What can hang from each mark
Z_294: Z_420 Z_517 Z_731 Z_895
Z_895: Z_294 Z_332
Z_835: Z_517
Z_731: Z_294 Z_517
Z_517: Z_294 Z_666 Z_731 Z_835

Known rows, with every way that one mark hangs from another
Z_731{Z_294 Z_517}: [-0.82 -0.25  0.66  1.13 -0.54 -0.25  1.23 -1.04 -3.36  1.51  0.70 -3.00
 -0.22 -0.43  2.82 -0.43  2.24 -0.48 -0.75 -0.92  0.25  2.05  1.00]
Z_731{Z_294{Z_420 Z_517{Z_666} Z_895}}: [ 0.11  1.28  2.00  1.57  0.06  0.40  3.69  0.04 -1.90 -1.01 -0.74 -1.57
 -0.60  0.84  5.50 -0.65 -0.38 -2.23  1.73 -0.09 -0.87  1.51  0.58]
Z_895{Z_294}: [ 0.04 -2.31 -1.57  1.15  0.27 -0.14  0.49 -0.99  0.94  0.45 -0.15 -0.44
  0.01  0.52  0.14  0.21 -0.51 -2.12 -0.88 -1.32 -0.84 -0.01 -0.06]
Z_835{Z_517{Z_666}}: [-0.48  1.50  1.26  1.56 -0.55  0.90  1.94  0.59 -1.39 -0.17 -1.61  1.19
 -0.73 -1.10  1.19 -3.06  1.31 -0.14 -0.23  1.76  0.66  0.78 -0.37]
Z_835{Z_517}: [-0.26  0.09  0.80  1.10  0.41  0.77  0.94  0.24 -1.85  0.55 -1.12  0.61
  0.36 -1.04  0.14 -2.44  0.51  0.40 -0.82  0.21  0.04  1.05  0.34]
Z_835{Z_517{Z_666 Z_731}}: [ 0.07  1.75  1.41  0.97 -0.29  2.19  1.85  0.99 -3.21 -1.60 -2.11  0.78
 -1.82 -1.19  1.51 -3.72  0.89 -0.24 -0.60  1.14  0.67  0.58 -0.56]
Z_517{Z_666 Z_835}: [ 0.47  1.42  1.44  1.56 -1.35  1.93  1.33  1.04  1.23 -1.72 -1.94 -0.23
 -1.32 -1.00  1.39 -1.58  3.00 -2.02  0.46  1.77 -1.15 -0.75 -1.20]
Z_517{Z_666 Z_731{Z_294} Z_835}: [ 0.51  0.85  1.30  1.18 -1.35  3.69  1.87  1.32 -2.05 -2.30 -2.28 -2.62
 -2.34 -1.18  3.05 -1.67  2.79 -2.96 -0.35  0.97 -0.89 -0.18 -1.45]
Z_835{Z_517{Z_294{Z_420} Z_666 Z_731}}: [ 2.01  3.28  1.80  1.43 -0.04  2.50  1.99  1.21 -5.47 -1.53 -2.32  0.77
 -1.50 -2.01  2.50 -3.59 -0.35 -2.23  0.70  0.58  0.32  1.03 -1.71]
Z_895{Z_294{Z_420 Z_517{Z_835} Z_731}}: [ 1.83 -0.59  1.59  2.47  1.41  1.13  1.63 -1.37 -2.60 -2.83 -1.91 -0.94
  1.13 -0.58  1.61 -3.16 -1.58 -4.66  1.28 -3.62 -3.72  1.02  1.31]
Z_294{Z_517{Z_731}}: [-0.02  0.12  0.97  0.59  0.71  1.44  0.75  0.56 -3.98 -1.61 -0.93 -0.39
 -1.02  1.71  0.98 -1.78 -1.05 -0.70 -0.23 -2.30 -0.77  0.81  1.72]
Z_895{Z_294{Z_517{Z_666} Z_731}}: [ 0.02 -0.64  1.53  2.38  0.54  0.45  2.50 -1.64 -1.84 -1.98 -1.91 -0.04
  0.19  1.62  1.85 -2.78 -1.52 -3.83  0.45 -1.80 -2.21  0.72  1.20]
Z_731{Z_517{Z_294{Z_420 Z_895} Z_666}}: [ 1.69  4.00  4.01  1.55 -0.69  0.64  1.99  0.22 -2.28 -1.21 -0.95  0.09
 -2.00 -0.85  4.63 -1.47  0.81 -1.94  1.55  1.17 -0.37  0.95 -0.62]
Z_835{Z_517{Z_294 Z_666}}: [ 0.43  2.20  1.72  2.19 -0.58  1.47  1.98  0.46 -2.99  0.40 -1.91  1.16
 -0.58 -0.65  1.68 -2.66  0.64 -2.16 -0.36  1.54  0.19  0.88 -1.20]
Z_895{Z_294{Z_517{Z_731}} Z_332}: [ 0.64 -3.82 -0.23  2.27  1.19  1.33  1.35 -0.24 -1.70  0.50  0.79 -1.04
 -0.59  0.59  1.87 -0.35 -1.88 -2.17 -2.22 -2.45 -1.21  1.32  1.35]
Z_895{Z_294{Z_420} Z_332}: [ 2.04 -2.76 -1.09  1.87  1.16 -0.31  1.14 -0.34  0.74  0.74  1.70 -0.56
  0.42 -2.17  1.95  0.59 -1.90 -1.97 -0.52 -1.13 -0.17  0.96 -0.31]
Z_294{Z_420 Z_517 Z_895}: [ 0.95  1.46  3.10  0.82  1.37  0.44  2.15  0.43 -0.82 -2.09 -0.95  0.59
 -0.30  0.62  3.57 -1.21 -2.37 -1.00  1.93 -1.05 -1.89  0.98  1.71]
Z_517{Z_294 Z_666 Z_835}: [ 1.61  2.23  2.09  2.43 -1.57  2.59  1.02  0.92 -0.79 -1.12 -2.06 -0.32
 -1.22 -0.70  1.81 -1.09  2.29 -4.32  0.32  1.80 -1.84 -0.59 -2.27]
Z_517{Z_294{Z_420 Z_895} Z_731 Z_835}: [ 3.80  1.98  3.53  0.89  0.43  4.24  0.64  1.33 -2.39 -3.33 -2.71 -1.37
 -1.44 -1.77  2.94 -1.01 -1.11 -3.90  0.78 -0.17 -3.10 -0.55 -1.95]
Z_835{Z_517{Z_294{Z_895}}}: [ 0.70  0.74  2.66  1.63  0.49  1.88  1.36  0.01 -1.98  0.66 -1.89  0.54
  0.19 -0.35  1.72 -1.60 -0.98 -1.26 -0.85  1.07 -1.06  0.94 -0.35]
Z_517{Z_666}: [-0.36  1.80  0.50  0.55 -1.08  0.15  1.42  0.58  0.60 -0.88 -0.68  0.71
 -1.37 -0.05  1.43 -0.71  1.18 -0.55  0.76  1.85  0.80 -0.23 -0.88]
Z_294{Z_420}: [ 1.84  1.53 -0.07 -0.11  0.54 -0.42  0.28  0.41 -1.15 -1.17  0.24  0.07
  0.23 -1.75  0.93 -0.46 -0.87 -0.56  1.83 -0.77  0.14  0.37 -0.29]
Z_895{Z_294{Z_517{Z_666}} Z_332}: [ 0.17 -2.82  0.04  2.97  0.43  0.41  2.35 -0.39  0.05  1.01  0.68 -0.16
 -0.52  0.82  2.75 -0.47 -0.77 -2.53 -1.34 -0.93 -0.73  1.29  1.12]
Z_517{Z_666 Z_731{Z_294}}: [-0.23  1.13  0.33  0.22 -1.02  1.53  2.03  0.89 -2.96 -1.58 -1.09 -1.73
 -2.22  0.13  3.12 -0.86  0.86 -1.41  0.17  1.01  1.00  0.42 -1.28]

Rows
[ 1.84  2.47  3.46  1.10  0.22  0.63  0.88 -0.20 -2.85 -0.44 -0.56 -0.45
 -0.92 -1.05  3.52 -0.74 -0.04 -1.45  0.88 -0.29 -0.86  1.27 -0.02] | Z_731{Z_517{Z_294{Z_420 Z_895}}}
[ 0.73 -3.30  1.85  2.63  1.56  0.74  2.01 -1.49 -1.59 -0.13  0.00 -0.82
  1.31  0.55  1.84 -1.40 -3.08 -2.95 -1.32 -2.12 -2.26  1.86  2.04] | Z_895{Z_294{Z_517 Z_731} Z_332}
[ 0.92  1.72  1.71  0.81 -1.14  3.33  1.17  1.86 -0.86 -3.36 -2.55 -0.80
 -2.61 -1.33  1.57 -2.51  2.44 -2.03 -0.06  1.36 -1.06 -0.95 -1.48] | Z_517{Z_666 Z_731 Z_835}
[ 1.09  2.88  0.83  1.33  0.31 -0.25  2.26  0.77 -2.91 -2.07 -0.55  0.77
 -0.80  0.05  2.75 -2.20 -0.26 -1.64  2.49 -0.98 -0.14  1.02  0.89] | Z_294{Z_420 Z_517{Z_666}}
[-0.27  1.55  1.32  0.93 -0.04  1.60  1.88  0.97 -3.69 -2.25 -1.38  0.30
 -1.98  1.91  2.09 -2.13  0.13 -1.33  0.40 -0.90 -0.33  0.42  1.02] | Z_294{Z_517{Z_666 Z_731}}
[ 1.39  3.32  5.27  1.27 -0.57  1.83  2.44 -0.50 -1.04 -2.40 -2.60  0.81
 -0.47  0.63  3.76 -1.37 -2.02 -3.44  1.58  2.57 -1.84  0.02 -1.61] | Z_517{Z_294{Z_731 Z_895} Z_666}
[ 0.98  2.81  3.43  1.35  0.53  0.43  3.49  0.85 -0.52 -2.81 -1.47  1.07
 -1.37  0.77  4.72 -1.91 -1.23 -1.61  2.57  0.42 -1.23  0.84  0.87] | Z_294{Z_420 Z_517{Z_666} Z_895}
[-0.92 -1.11  2.58  2.36 -0.11  0.91  3.59  0.18 -0.70  0.71 -0.06 -1.92
 -0.51  1.46  5.19  0.20 -0.35 -1.53 -0.41  0.91 -0.66  1.73  0.95] | Z_731{Z_294{Z_517{Z_666} Z_895{Z_332}}}
[ 0.11  0.86  6.76  1.95  0.76  1.88  3.83  0.07 -0.68 -2.72 -1.97  0.58
  0.00  1.18  4.59 -2.49 -2.95 -1.51  0.61  1.37 -2.46  1.51  1.73] | Z_294{Z_517{Z_666} Z_731 Z_895{Z_332}}
[ 1.79  3.06  6.26  0.28  1.26  0.41  2.03 -0.63 -1.83 -3.68 -2.00 -0.09
  0.24 -1.93  3.98 -2.85 -2.40 -0.65  2.33 -0.28 -2.19  1.36  0.92] | Z_294{Z_420 Z_731{Z_517} Z_895}
[ 3.02  2.25  2.64 -0.10  0.73  2.32  0.77  0.96 -3.22 -2.47 -1.50 -0.28
 -1.46 -0.69  3.09 -0.31 -2.87 -2.43  1.12 -0.26 -1.16  0.02 -1.60] | Z_517{Z_294{Z_420 Z_895} Z_731}
[ 1.59 -0.04  2.86  1.21  0.29  1.40  0.85  0.11  0.33  0.87 -0.04 -0.18
 -0.05  0.29  2.69  1.52 -2.18 -1.79 -0.70  1.47 -1.12  0.35 -1.05] | Z_517{Z_294{Z_895{Z_332}}}
[ 1.29  3.72  6.05  1.25  1.11  1.01  3.98  0.02 -2.13 -4.80 -3.04  1.02
 -0.06  0.24  4.87 -3.79 -3.22 -2.36  3.47  0.07 -2.82  1.14  1.21] | Z_294{Z_420 Z_517{Z_666} Z_731 Z_895}
[ 1.38  2.61  4.17  2.01  0.19  2.00  3.17  1.40  0.02 -3.40 -2.45  0.26
 -1.32 -0.38  4.54 -2.62  0.11 -2.68  2.25  0.42 -2.61  0.30  0.64] | Z_294{Z_420 Z_517{Z_666 Z_835} Z_895}
[-1.16 -1.09  1.65  1.36  0.33  0.53  2.60 -0.63 -1.39  0.53 -0.58 -2.01
  0.22  2.21  3.75  0.19 -0.47 -1.44 -0.15 -0.53 -1.43  1.49  1.45] | Z_731{Z_294{Z_517 Z_895}}
[-0.60  0.91  1.96  2.35 -1.64  1.34  2.10 -0.10 -2.47 -0.01 -0.80 -3.24
 -1.33 -1.32  3.95 -1.93  4.70 -2.19 -0.36  0.44 -0.61  1.52  0.10] | Z_731{Z_294 Z_517{Z_666 Z_835}}
[ 0.32 -1.40 -0.06  2.60  0.01  2.18  1.92  0.04 -1.54 -1.86 -1.84 -0.89
 -1.83  1.09  1.82 -2.28  0.82 -4.11 -0.71 -1.83 -2.23  0.17  0.56] | Z_895{Z_294{Z_517{Z_666 Z_731 Z_835}}}
[ 1.69  0.08  2.03  0.52  0.25  3.57  1.31  1.12 -1.67 -2.56 -2.03 -3.08
 -1.18 -1.97  3.33 -1.06  0.52 -2.43  0.17 -0.48 -2.31  0.03 -0.84] | Z_517{Z_731{Z_294{Z_420 Z_895}} Z_835}
[ 2.03  2.19  5.14 -0.21  1.36  0.72  1.98 -0.45 -0.21 -3.85 -2.01  0.37
  0.91 -1.49  3.09 -1.84 -3.70 -1.00  2.70  0.43 -2.16  0.38  0.09] | Z_294{Z_420 Z_731 Z_895}
[ 1.57  0.17  3.53  1.53  1.65  0.63  2.66  0.70 -0.51 -1.01  0.21  0.20
 -0.05 -0.33  4.18 -0.36 -2.83 -0.58  1.11 -0.62 -1.39  1.60  1.73] | Z_294{Z_420 Z_517 Z_895{Z_332}}
[ 1.03 -3.24  1.11  1.78  1.10  0.52  1.34 -1.47  0.25  0.12  0.30 -0.77
  1.27 -0.97  1.38 -0.44 -2.62 -2.39 -1.23 -0.83 -1.74  1.12  0.31] | Z_895{Z_294{Z_731} Z_332}
[ 0.43  2.37  5.09  1.35 -0.42  1.49  1.42 -0.39 -2.44 -2.89 -2.51 -0.80
 -0.14 -1.53  2.14 -4.02  1.36 -1.67  0.68  0.31 -2.18  0.87  0.54] | Z_294{Z_731{Z_517{Z_666 Z_835}}}
[ 0.05  1.24  4.44  1.77 -0.18  3.72  2.82  1.64 -0.75 -3.59 -3.22 -0.10
 -2.59  1.38  3.95 -2.66  0.58 -2.33  0.13  0.68 -2.78 -0.13  0.79] | Z_294{Z_517{Z_666 Z_731 Z_835} Z_895}
[ 1.84  0.48  3.28  1.73 -0.33  3.11  0.50  0.49  0.66 -0.65 -2.12 -0.94
 -0.28 -0.17  2.00 -0.05  0.09 -3.64 -0.36  1.09 -3.40 -0.59 -1.32] | Z_517{Z_294{Z_895} Z_835}
[ 2.51  0.74  1.60  1.00 -0.23  4.15 -0.46  0.90 -3.49 -1.73 -2.07 -1.68
 -1.13 -0.80  0.58 -0.97  0.25 -3.71 -0.86 -0.85 -2.39 -0.48 -1.67] | Z_517{Z_294 Z_731 Z_835}
[ 2.32  1.83  6.88  0.70  1.52  0.70  2.21 -0.30 -1.33 -2.63 -0.64 -0.29
  0.60 -2.91  4.75 -2.23 -2.90 -0.17  1.39  0.42 -1.74  2.06  1.11] | Z_294{Z_420 Z_731{Z_517} Z_895{Z_332}}
[ 2.11  2.09  2.95  0.85  1.07  2.81  1.52  0.71 -4.42 -1.35 -2.36  0.51
 -0.77 -1.62  2.59 -2.71 -2.06 -1.65  0.19  0.15 -0.82  1.07 -0.94] | Z_835{Z_517{Z_294{Z_420 Z_895} Z_731}}
[ 0.21  2.57  4.30  0.78 -0.37  0.35  1.55 -0.85 -2.93 -2.37 -1.66 -0.25
 -0.15 -0.80  2.19 -3.41  0.09 -0.82  0.97  0.26 -0.97  1.15  0.73] | Z_294{Z_731{Z_517{Z_666}}}
[ 3.34  4.19  4.00  2.16 -0.57  2.86  1.65  0.33 -2.98 -3.54 -3.06 -0.34
  0.06 -2.38  2.70 -3.11 -0.11 -5.37  2.48  0.86 -2.92  0.04 -2.26] | Z_517{Z_294{Z_420 Z_731} Z_666 Z_835}
[ 0.38  0.02  1.56  1.21  0.74  0.34  2.80 -0.27 -2.16 -0.49 -0.44 -1.91
  0.24  0.73  4.59 -0.19 -1.35 -1.71  1.26 -1.16 -1.25  1.69  1.15] | Z_731{Z_294{Z_420 Z_517 Z_895}}
[ 0.89 -0.44  5.75  0.47  1.11  1.28  1.85 -0.40  1.34 -1.58 -1.11 -0.09
  1.03 -0.77  2.98 -0.71 -3.49 -0.14  0.04  1.58 -2.22  0.82  0.57] | Z_294{Z_731 Z_895{Z_332}}
[-0.06 -1.08  2.06  1.08  0.72  2.59  2.22  0.74 -2.96  0.48 -1.11 -1.26
 -0.56 -1.37  2.88 -1.79 -0.56 -0.04 -1.82  0.48 -0.19  1.74  0.18] | Z_835{Z_517{Z_731{Z_294{Z_895{Z_332}}}}}
[ 1.52  3.02  1.17  0.76  0.43  1.04  2.07  1.26 -4.59 -3.45 -1.16  0.39
 -1.94 -0.10  3.02 -2.83 -0.85 -1.68  2.24 -1.61 -0.09  0.88  0.68] | Z_294{Z_420 Z_517{Z_666 Z_731}}
[ 0.51 -0.02  1.45  1.22  0.47  3.09  0.62  0.82 -3.25 -2.12 -1.76 -1.10
 -0.98  0.75  0.78 -2.49  0.48 -1.87 -0.48 -2.30 -2.34  0.42  1.51] | Z_294{Z_517{Z_731 Z_835}}
[-1.13 -0.08  0.05  1.79 -0.62  0.27  2.54 -0.32 -2.90  0.62 -0.21 -1.91
 -0.32  1.53  3.24 -0.47  0.92 -1.94  0.23 -0.62 -0.25  1.43  0.89] | Z_731{Z_294{Z_517{Z_666}}}
[ 3.41  0.86  3.76  2.02  0.35  3.07  0.97  0.93  0.20 -0.76 -0.99 -1.04
  0.14 -2.44  3.19  0.15 -0.91 -3.60  0.25  0.97 -2.89  0.06 -1.49] | Z_517{Z_294{Z_420 Z_895{Z_332}} Z_835}
